Each row comes from the steps of one path. Every step used is in the known rows, and no mark comes twice. Write the path behind each row, first mark first.
Known rows
voval/fabab/feza/lurer/gufas: [-2.41  2.85  0.96  3.48  3.94 -5.67  1.33 -3.69 -0.81 -1.44  3.19  4.29
  1.72 -0.47 -3.11  1.10  3.69 -1.29 -7.42  0.37  2.82]
lurer/gufas/zuvo/rogot/fabab: [-3.38  5.69 -2.08 -0.33 -5.77 -1.09  3.62  1.16  0.46  0.11  1.00  2.45
  6.99 -5.36 -0.26 -3.11  4.71 -3.93  3.28 -3.42  4.89]
gufas/zuvo/feza/lurer/voval: [ 0.78  1.48 -2.40  1.01  0.62 -3.18  1.06 -3.48 -0.71  2.63  3.05  0.12
  0.60 -5.39  1.49 -2.12  1.18 -2.38  0.67 -1.80 -0.68]
zuvo/feza/lurer/voval: [ 2.24 -0.38 -2.44  1.59  2.07 -7.77 -2.16 -4.03  1.89 -0.17  3.27 -0.72
 -3.36  0.20 -1.09 -6.27 -0.74 -0.06 -4.65  0.36  2.47]
lurer/voval/fabab/feza: [ 1.35 -3.19  2.80  4.84  4.68 -1.04  4.19  0.61 -1.35 -3.64  2.67  0.54
 -5.58  4.86 -3.08  1.13  5.22  1.55 -6.55 -2.81  3.11]
feza/lurer/gufas: [-3.31  2.43  1.69  2.67  1.49 -3.93 -3.51 -2.59  0.69 -2.01  0.88  0.63
  2.11 -6.55 -2.64 -5.17 -1.97 -4.13 -1.02  2.43  7.94]
fabab/gufas/zuvo: [-4.43 -2.31  1.93 -2.15 -3.42 -0.56  6.15 -1.77 -0.15 -2.79 -2.37  0.85
  3.65 -4.08  0.28 -0.30  4.68 -1.09  1.35 -3.89  3.84]
fabab/feza/lurer/voval: [-3.18 -4.27  2.85  3.71  0.64 -7.95  1.53 -1.42 -0.96 -3.03  0.96  2.19
 -2.95  0.93 -2.45 -1.63  1.70 -2.96 -5.10 -0.13  4.20]
lurer/voval/zuvo: [ 1.04 -3.59  2.14  6.38  4.79  3.37  5.67  2.32  0.23 -0.59  0.41 -2.22
 -7.02  2.78 -4.89  2.17  2.68  4.58 -2.19 -3.51  3.02]
feza/fabab/gufas/lurer/voval/zuvo/rogot: [-4.22  0.63  0.20  3.71 -2.87  1.46 -0.15  0.24 -1.00 -1.67 -1.46  3.40
  1.96  1.74 -1.75 -0.51  1.82  4.68 -2.82  1.92  1.92]
fabab/feza/lurer/voval/zuvo/gufas: [-0.93 -2.64  2.41  3.07 -0.08 -7.04  3.03 -0.70 -0.07 -2.00  0.63  3.04
 -3.56  1.42 -3.48 -0.88  1.29 -1.90 -5.17  0.16  5.84]
lurer/voval/zuvo/feza: [ 2.82 -2.99 -1.16  5.20  3.98 -0.04  4.90  1.09  0.90  0.43  1.55 -1.47
 -7.58  3.92 -4.58  0.19  2.59  4.69 -3.49 -3.54  2.27]
lurer/gufas/zuvo: [-3.92  3.20 -1.26  0.78 -3.19 -0.37  2.48 -0.94 -0.59 -0.81  1.22  1.13
  4.77 -7.07 -1.51 -2.78  3.96 -5.18  2.57 -4.06  6.09]
fabab/gufas/lurer/voval: [-2.41 -3.06  0.99  0.21 -1.16 -2.80  1.81 -1.25  1.37 -5.50 -4.94 -0.86
 -1.21 -0.35 -1.75 -5.49  5.07  0.14  1.73  1.13  5.21]
rogot/fabab/feza/lurer/voval/zuvo: [-2.93  0.67  1.07  4.91  2.85 -1.60  2.66  1.61  0.41  0.50  4.56  4.85
  2.28  0.32 -0.80  1.39  3.34  2.31 -3.29 -1.99 -2.21]
fabab/gufas/lurer/voval/zuvo/rogot/zaba: [-1.31 -2.14 -1.38 -1.88 -3.82 -3.38  3.64 -0.73  1.13 -2.68 -4.75 -0.61
 -1.73  2.70 -2.98 -4.41  5.72  2.61  1.23  2.00  5.07]
fabab/gufas: [-4.99 -3.51  3.45 -1.53 -2.71 -2.18  4.83 -1.93  1.70 -4.86 -2.74 -0.19
  1.99 -0.83 -1.75 -2.00  4.19  0.50 -1.50 -3.17  5.73]
zuvo/voval/fabab/gufas: [ 0.61  3.48  3.35 -2.46 -0.13  2.17  5.02 -0.50 -2.74 -1.83 -0.17  0.39
 -4.14  4.08  1.62  2.15  4.63  5.47 -7.33 -2.09 -0.47]
fabab/feza: [-6.44 -2.76  3.02  2.05 -2.89 -6.98  5.09 -2.49  0.46 -2.10  0.56  1.38
  0.58  1.15 -2.51  0.58  5.34 -2.47 -4.13 -3.88  0.75]
gufas/lurer/voval/zuvo: [-0.69  1.22 -0.42  6.42  3.88  0.24  0.11 -0.91  1.61 -0.03 -3.14 -3.42
 -4.26 -1.11 -3.80 -2.27  4.16  1.97  3.82  2.98 -0.83]
rogot/lurer/voval/fabab: [ 2.22  0.27  1.69  4.04  6.43 -1.32 -1.22 -3.18 -1.62 -2.34 -0.28 -4.47
 -0.02  1.18  0.20 -5.68  1.73  2.02 -2.20  2.97 -2.60]
gufas/lurer/voval: [-1.42  0.54  1.21  4.93  2.44 -0.96 -1.55 -1.49  1.48 -2.28 -2.69 -4.16
 -3.36 -1.47 -2.08 -4.78  4.51 -0.42  3.73  3.00 -0.06]

Write each row's path
[-6.87  0.64  1.70  3.02 -2.43  1.26 -2.41 -2.25 -0.96 -2.70 -0.21  2.96
  4.71 -1.09 -0.85 -1.23  1.75  2.26 -2.80  1.39  0.94]  feza/fabab/gufas/lurer
[-2.61  0.37 -3.17 -0.09 -3.48 -5.11 -0.74 -4.21  0.94 -0.34  3.82  2.88
  2.63  1.88 -0.47 -3.62  1.45  2.37 -6.75 -2.41  0.40]  zuvo/feza/fabab/gufas
[-1.17  1.71 -2.67  1.56  1.09 -0.29  2.33  0.94  2.39 -0.50  1.37  3.25
  3.09  0.47 -0.10 -2.61  5.67  4.49  0.59 -1.22 -2.06]  rogot/fabab/gufas/lurer/voval/zuvo/feza
[ 1.44 -0.92  0.63  5.12  5.36 -0.51  0.54 -1.97 -1.05 -0.39 -1.82 -4.95
 -1.12  0.82 -1.28 -4.88  0.63  3.41 -0.13  2.33 -2.56]  rogot/lurer/voval/zuvo
[ 1.20  0.57  2.24  5.45  5.00 -0.55  0.31  1.43  0.82  0.36  0.89  0.20
 -2.92 -0.84 -2.35 -0.65 -1.93  3.03 -1.83  2.57  3.15]  feza/lurer/voval/zuvo/rogot/fabab
[-2.32  4.44 -1.19 -1.01 -4.45  0.98  3.08  0.30 -2.50 -0.51  0.80  1.22
  1.91 -4.92  0.24 -2.44  4.04 -3.63  1.01 -4.07  4.93]  lurer/gufas/zuvo/voval
[ 1.63 -0.97  2.66  3.53  6.25 -0.99 -0.82 -1.20 -1.49 -2.37  1.32  0.87
 -2.64 -2.94 -1.00 -1.36 -0.71 -0.16 -3.14  2.45  5.49]  feza/lurer/voval/fabab/gufas/zuvo
[-1.63  4.19  0.61  1.03  0.26 -2.04 -2.31 -1.69 -1.80 -0.29  0.81  1.40
  1.26 -7.52  0.09 -3.84 -1.54 -4.03 -0.20  1.74  5.89]  feza/lurer/gufas/zuvo/voval
[-0.08  2.24  0.73  5.39  4.99 -0.38 -1.58 -2.21  0.95 -1.84 -1.54 -2.77
 -3.00 -0.72 -2.32 -3.19  5.18  0.62  1.63  3.70 -0.79]  gufas/lurer/voval/fabab
[-1.32 -1.73  0.51 -2.71 -5.10 -2.81  6.24 -0.27 -0.57 -3.04 -4.54 -0.11
  3.11 -1.14  1.55 -3.61  4.22 -0.16  2.05 -0.99  3.75]  fabab/gufas/zuvo/rogot/lurer/voval
[-2.28  3.74 -4.63 -0.42 -4.09 -3.69  1.66 -2.11  0.09  0.24  2.43  1.82
  4.45 -5.91 -1.14 -4.89  3.86 -5.00  1.17 -4.18  5.50]  lurer/gufas/zuvo/feza
[ 1.01 -0.51  2.74  5.31  4.43 -1.50  0.50  0.52  0.85 -0.02 -0.55 -1.13
 -4.40 -0.86 -3.39 -1.00 -2.33  2.02 -2.09  3.00  4.82]  feza/lurer/voval/zuvo/rogot
[-2.00 -2.71 -0.16  1.29 -0.21 -1.95  3.02 -0.76  1.39 -3.94 -5.16 -0.42
 -1.90 -0.17 -2.83 -3.77  4.72  1.90  1.79  1.15  4.72]  fabab/gufas/lurer/voval/zuvo
[-0.29  5.30  1.84 -0.33  0.10  4.32  5.38 -1.08 -3.84  2.55  1.47 -0.13
 -0.29 -3.06  3.24  4.58  4.78  1.31 -1.01 -3.77 -4.43]  gufas/zuvo/voval/fabab
[ 2.44 -0.22  0.42  2.36  4.88 -1.21  0.13 -2.95 -2.77 -2.58 -1.21 -2.97
  1.09 -0.09  1.28 -5.75  2.41  1.42 -0.94  2.67 -1.74]  rogot/lurer/voval/fabab/gufas/zuvo
[-1.54  3.43  2.49 -0.90 -2.30  3.86  5.34 -0.62 -3.43  2.27  0.33 -1.31
 -0.40 -3.69  3.38  2.90  4.01  0.19  0.90 -4.34 -3.74]  gufas/zuvo/voval
[-0.54  3.73  0.59 -0.54  1.47 -1.70  4.51 -3.23 -0.61 -1.10 -0.96  1.36
  4.99 -1.13  0.49  0.49  5.06  2.05 -2.61  0.41 -0.13]  voval/fabab/gufas/zuvo/rogot/lurer
[-2.65  2.08 -2.53  1.94 -1.88 -4.18 -1.75 -4.58  1.05  1.28  5.31  1.45
  2.14  1.21 -0.68 -2.48  0.90  2.20 -6.57 -2.30 -1.98]  zuvo/feza/fabab
